Known rows, with every step that occurs:
gutez diti nunone kepal donug: [ -8  -8 -24 -11 -10   6 -28 -20  30   9   9 -20  -1  21   5 -45  19 -40
 -33  31   1 -15  18  -5   5 -12 -27 -72  28  64  -6  12  26   4   9 -32
  22 -20   4  -9 -17  23   2 -23  -7  -6 -24 -10 -10 -24  24]
diti nunone kepal donug: [-14  -7 -32   3 -21   2  -4  -7  19  22   9 -16   0  32  17 -32  20 -35
 -13   8  -3 -10   9  13  -2 -17 -12 -58   6  77  -7  12  29 -14  20  -9
  27 -28  19  -1  -7  -1 -21 -41  -6  -3   6   0  -6 -45  41]
diti gutez gedak: [ -7   8  -3 -25  -8  12 -13 -27  11  -4  -9  29   9  29  10  -3 -17 -12
   9   1 -14  18  22 -12  10   5 -23  10   2  -1  13 -13   4 -16  19   7
   8 -10 -11  10 -23   4  22  26 -12  -1  15 -24 -20 -18  37]
gedak ponit: [ 18   6  17  20   8   1   8 -21  -7 -12 -12 -26 -12   5  12   2  13 -23
  -6  16  -7  -3  -5  -7  -6   9   4  34  14   2  12 -29  -7   9 -10 -38
  -9   5  14   8  -5 -15  22   8  -6 -10   9 -31  -6   6  18]
donug diti gutez gedak: [-20  21   7   0   4  -3 -25 -16   0 -16  -6  22   7  24   2 -26  -4 -38
  34  13 -35   1  24   3   8 -33   1   0  12   2  17 -29   9  -7   2  11
   8 -14  -1   7 -27  12  22  35  -1   5   4   0 -18 -16  40]
sona ponit: [ 14 -22  -9  39   0  -9   9   8  19 -21   4  -8   1  14   7  27  -1 -10
 -26  -5  -3   1   5  13  -4   9 -11  38  11   6  10 -18   3  -9  11   6
 -13  -2   8  14  -1  15  -2   7 -20  -2   8  -7  -8  -4   9]
memufo diti nunone: [-12   2  11  -8  -6 -10 -22 -22  -5  -8  22 -16   4  31   2 -35  29 -15
   1  -1  15 -31  24  14   7  -1 -22 -31  13  27 -15  18  23  -5   8 -26
  13  -7  21  -2   7  -1  -6  -2   4 -12  -8  12 -11  -6  37]
sona ponit gedak memufo diti gutez: [ 26  11  17  44 -23   2  12  10  19 -45  33  -6  27  45  13  19  12 -18
  -9 -12  28 -25  45  11  22  20 -17  -7  20 -12  -3 -34   5   1  47 -31
 -35  -6   8  28 -11  29 -18  23   0 -22  15 -12  -9   4  47]
sona ponit gedak gutez diti: [ 18 -10  -3  26   0  -2 -20  -6  -1 -29  26  -7   3  28  26  35 -11 -18
 -27  33  28  23  15 -19   6  16 -27  -1  26 -20  19 -32 -11  19  21 -56
  -5 -10   1  16  -6  36  15  36 -10 -21   3  -3  -6  30   8]
donug diti gutez gedak ponit sona: [  0  19  19  19  15  -3 -23 -40 -17 -33 -11   6   2  29  -7  -4   6 -34
  32  21 -32  -8  32   6   8 -34  -2  10  32   7  11 -46  -5   2 -21 -23
   2 -22  13   8 -23  -4  37  41  -3   0  11 -28  -5  -1  52]
sona ponit gedak gutez diti nunone kepal: [  8 -12 -29  25  -2  -2 -29 -30   4 -19  32 -18  -8  41  43  40  -8 -39
 -26  34  39  10  19  -5  -7  -4 -43 -41  18  17  12 -10   6  12  34 -59
   8 -23  13   8  -6  12   5  11 -12 -21   9  -7 -10  11  38]
diti nunone: [  0   5 -17  -6 -14 -18 -21 -29 -11   7  -6  -9  -7  13  12 -13  20  -9
 -13  14  12 -11  10   8 -18 -19 -13 -22   2  27  -8  22  11  -7   6  -2
  20  -5  18  12  -8 -15   7 -32  -2   5   5  -2  -1  -5  22]
donug diti: [-12  15  11  25   9 -14 -16  13 -10 -11  -4  -6   2  -2  -2 -18   7 -30
  23  13 -22 -16   5  11   1 -35  19  -6   9   9   6 -16   6   8 -21   8
   0  -5  11  -5  -2  10   3  10   9   7 -10  21   3  -2  11]
nunone kepal donug: [-12 -12 -22  15 -11  20  20  21  30  16  14  -9   8  20   8 -17  -3 -25
  -7  -6 -19   2  -4   2  15   5   7 -41   7  46   0 -14  24  -4  14  -5
   8 -25   6 -14   3  10 -35 -10  -5  -8  -5   5   1 -45  24]
memufo gedak gutez: [-15   5  -6 -10   7   1   0 -22 -11  16   9  19  15  15  34  23 -13 -32
  47  14  29  34  14   1  -5  18   3  16  16   9  20 -31 -21  16  34 -49
   0  11   3   7  17  -5  10  26  -2 -20  17  15   7  14  15]
kepal donug diti gutez gedak: [-14   6   9   3 -22   0 -14  13  23  -7  -5  18  21  36  -7 -60  10 -41
  12  14 -57   4  19 -12  23 -12  11 -12  28  31  15 -40  24 -10   7   6
  21 -20  -1  11 -25  36   5  24  -3  -2  -7   4 -20 -48  37]
betu memufo diti: [ -4  10  37  10 -10 -20  14 -12 -14  -7   8  -8   8  20   3 -40  34  -3
 -11 -23  13 -14  39   2  20   9   7 -21   6 -24   6 -10   5   6   8   2
  -7   5  31   0  14  -3   9  18  29  -6 -11  13   2  -7  -6]
sona ponit gedak: [ 24 -23  -9  38 -19 -11   9  11  -7 -32  12 -19   6  31  -1  33  -8  -4
  -7  16  16  12  12   4  -6  25 -26 -11  -2  -6   6 -13  14  -6  19 -15
 -10  -5  11  19 -10  26 -10   4 -21 -11   2  -5   3  21  18]
ponit gedak gutez: [  4   7   1  -5  -3  -2 -15 -11 -24  -5  20   3   4  26  30  27  -8  -5
  11  19  37  25   2 -29   3   6  -6 -21   1 -30   8 -19  -8  17  12 -45
   5  -9   3   7   5  -1  -4  22   9 -11   8   9  10  29  13]
diti nunone kepal: [-14   1 -30   4  -2  -3 -16 -28   8  14  12 -13 -13  18  20  -2   5 -25
  -3   6  18 -13   7  21 -17 -28 -23 -57  -9  51  -8  23  17  -8  16  -2
  15 -23  19  -7  -2 -29  -4 -35  -3   4  14   1   1 -20  39]
kepal donug diti: [ -8   1   9  26 -15  -9  -6  42  14  -1   2 -13  21  12 -10 -52  21 -33
  -2  16 -39 -10  -3   1  17 -19  25 -19  28  34   2 -25  22   5  -8   1
  12 -11   7   3  -6  33 -18  -2   4  -2 -17  19  -2 -32  11]
kepal nunone diti: [ 17  11  -9   3  33  -6 -25  54   0   5  22 -10 -16   8 -12 -22   2 -22
  -2  27   5 -44  13  -8  -5 -37 -13 -10 -11  34  -2 -19 -11   8  10   6
   0 -18  10  12   5  11   1  12   1 -16 -20 -15 -11   4 -24]
ponit gedak: [ 11  -6   2  -2 -17  -5  -3   5 -30 -11   8  -9  12  23  -4   9  -3   7
  17  23  27  10   6 -15  -4   8 -17 -43  -8 -19  -5   6  10   8   5 -23
  -4  -3   2   4 -10  16 -16   1  -1  -9  -6   4  13  31   8]
nunone diti gutez: [  2  32  27   9  20  20 -15  42  -2  -1  28  22  -1  23   1 -13   3 -21
  24  -6 -17 -25  28 -12  21 -20 -22   0 -17   6   8 -40 -27   1  11  10
 -19 -16  -3  10  13  23  23   8  -4  10   5  -8   7 -11  30]
gedak memufo diti nunone kepal donug: [  0  15   5   9 -24  -1  14  14  36  -9  29 -19  19  32  22 -59  39 -30
 -28 -12  22 -39  25  21  18 -10  10 -60  34  66 -16 -14  23   5  42 -26
  -5 -25  27   0  -1  -3 -30 -19  24 -15 -10   4 -11 -39  45]

Rows:
[-26   2 -14   9 -10  15  -2   9  29  -1   4   9  14  41   5 -37  -5 -59
  29   4 -46   1  17  -1  23 -23   2 -41  15  48  15 -38  30  -9  16   5
  18 -34   4 -11 -18  15 -11  18  -9  -1  -6   2 -17 -59  54] | nunone kepal donug diti gutez gedak
[ 26  21   1   0  28   5 -30  11   8 -11  14  -4 -21  36   5 -28   6 -51
   1  34 -11 -29  27 -19  -2 -27 -24  20  -4  32  19 -46 -10  -2  19 -20
   5 -24  13  29 -19  -1  38  42 -11 -22  -3 -57 -35  -6  20] | kepal nunone diti gutez gedak ponit
[ 13  -7  13  19   1  -6  27 -43 -32 -11  -6 -16  12  14  -5  28   5 -17
  52  27  20  16  28  29 -14  18  -7  12  23  33   1 -34 -12  15  -2 -61
 -14   9  15   5   3  -9  21  19 -15 -22  12 -17  19  38  29] | memufo gedak ponit sona
[-17  -3 -12  39   3   9   7  30  25   6  15 -13  10  16   2 -34   5 -48
  18   7 -35 -14   0  13  14 -23  19 -46  12  48   3 -26  29   1   2   1
   6 -27  13 -20  -1  14 -27  -3  -2  -2 -13  20   0 -44  28] | nunone kepal donug diti
[ -3   5 -11 -24  -5  -9 -43 -32   3  -1   2 -14  -5   4   1 -33  24 -18
 -37  39  11 -12  15  -3  -8 -18 -31 -40  25  29  -5  22   4   9  -2 -32
  18  -5   2   7 -18  17  32  -8   0 -10 -16 -12 -12  11   2] | gutez diti nunone
[ 18 -11 -14  18 -10 -15 -39 -25  -7 -28  20 -17  -1  41  34  28   5 -29
 -44  44  38  11  16 -16 -10   3 -39 -14  29   3  12 -14   2  14  26 -58
   8 -13  10  23 -14  26  23  13 -10 -23   5  -9 -10  28  25] | sona ponit gedak gutez diti nunone
[ -3  -1 -20  -9 -17   4 -30 -12  -1  11  28 -14   6  47  36 -15   7 -33
 -17  46  31  13  10 -36  10  -2 -25 -85  28  25   3  -8  13  23  27 -78
  29 -29  10   1 -10  20  -4   2   1 -26 -10   3  -2   1  30] | ponit gedak gutez diti nunone kepal donug
[-24  10 -13  28  11 -12 -30 -18  -2   6   7 -22 -13  16  14 -23  14 -59
  20  16 -10 -29  10  30 -18 -59  -3 -53   2  48  -5   7  24  -2  -7   7
  16 -25  25 -11  -1 -15   0 -25   3  11   4  17   1 -19  48] | donug diti nunone kepal
[-16  13  17  -8   0 -25  -3 -47 -20  11   2   5   9   9  39  -9  14 -33
   3  14  35  30  39 -11  -4  13  -2 -13  19 -22  30 -35 -33  26  32 -35
  -3  12  13  10   7   5  49  28  29 -16  -2   6  12  24 -11] | betu memufo gedak gutez diti
[ 27   0  19  30   8  -3   9 -27 -26 -23  -2 -23  -9   4  -9  24  15   6
  -2  15   8 -10  14  12  -3  -1  -1  21  24   8  -7 -27 -13   9 -28 -40
 -10  -8  18  -1  -2 -22  20  14  -1  -6  10 -33  12  30  14] | gedak ponit sona
[ -6   2  -4  34  -2  15   3  -9  12 -20   4  -8   7  41  -1 -15   4 -53
  30  16 -43  -1  30   9  21 -23   2 -27  32  52  14 -55  18  -3  -2 -25
   6 -43  18  -8 -18   0   3  30  -8  -7   6 -21  -5 -44  70] | nunone kepal donug diti gutez gedak ponit sona
[-21   4  -8 -27   5 -11 -35 -48  -7  16   7   8   5  18  35  -2   2 -45
  19  43  37  23  25   0 -11   6 -26 -14  33  32  14 -19 -17  21  33 -74
  14   8   4   9   2  11  31  17   1 -27   2   3   1  21  22] | memufo gedak gutez diti nunone
[  9  11  12 -13  -3  11  -7 -52   7 -18 -19  10  -1  33  18  -5   0 -33
   3   9 -26  16  14 -18   3   9 -17  36  15   7  19 -37   2  -8  13 -26
   2  -7   0  19 -25  -6  39  36 -12  -7  21 -46 -26 -18  52] | diti gutez gedak ponit
[  7  11   2   9 -40  -5  14  10   4 -19  30 -28  32  48  17 -46  30 -23
 -11  14  43 -26  27   9  15   5  -6 -98  20  48 -18  -6  34  12  47 -48
  -3 -26  26   5 -14   9 -44 -13  19 -30 -15   5   1  -8  55] | ponit gedak memufo diti nunone kepal donug
[ 24  17  11   8 -22 -13  20  13 -15 -23   5 -12  19  10   8   0   7   4
 -14  12  46  -4   9  -5  -5   0   2 -43   5 -19  -8 -10  -7  19  25 -25
 -17  -4   6  15 -21   1 -10  -6  23 -17  -6  -9  14  33  11] | ponit gedak memufo
[ 21 -16  -7  35  -3  -7  -8  -3  -7 -27  24  -5   1  34  36  54 -12 -10
 -16  14  27  22   6 -13  -1  16 -19  13   7 -25  14 -31  -6   6  31 -40
  -9 -12  13  21   4  10  -6  26 -10 -16  17   1   0  22  18] | sona ponit gedak gutez
[  1   8  -4 -21  -8  -8 -45 -33 -22  -6  18 -10   0  27  32  -1   7 -15
 -14  50  47  11  16 -35  -3  -5 -29 -58  18  -7   4  -1  -4  23  14 -69
  17 -10   4   8 -11  13  22  11   9 -20  -4  -3  -2  36  14] | ponit gedak gutez diti nunone
[ 11  25  -7   7  31  14 -34  40  18   7  35   7  -6  25  -6 -14   4 -35
  16  10   3 -52  28  -9   9 -36 -19  -4 -19  20   1 -26 -22   1  16  10
  -2 -23  -2  18   1  12   7  13  -8  -8   2 -26 -18 -12  -3] | kepal nunone diti gutez
[ 11  40  24 -18   7   8   0  39   4 -26  17  33   7  23  12 -27  -2 -21
  -2   3  -5 -14  35 -12  14 -31 -17  -2  -2  13  20 -56 -33   8  37  17
 -19 -24   1  24 -13   9  34  30   9   2  -6 -23  -6  -7  43] | nunone diti gutez gedak memufo
[ 13  18  20   0 -30 -19   5  -9 -20 -27  22 -20  24  35  12 -33  29  -1
 -14  16  55 -26  30  12   1   0 -12 -64  13  12 -20   5  17  17  33 -46
  -7  -7  24  12 -15   1 -10  -4  20 -20 -14   3   3  28  40] | ponit gedak memufo diti nunone
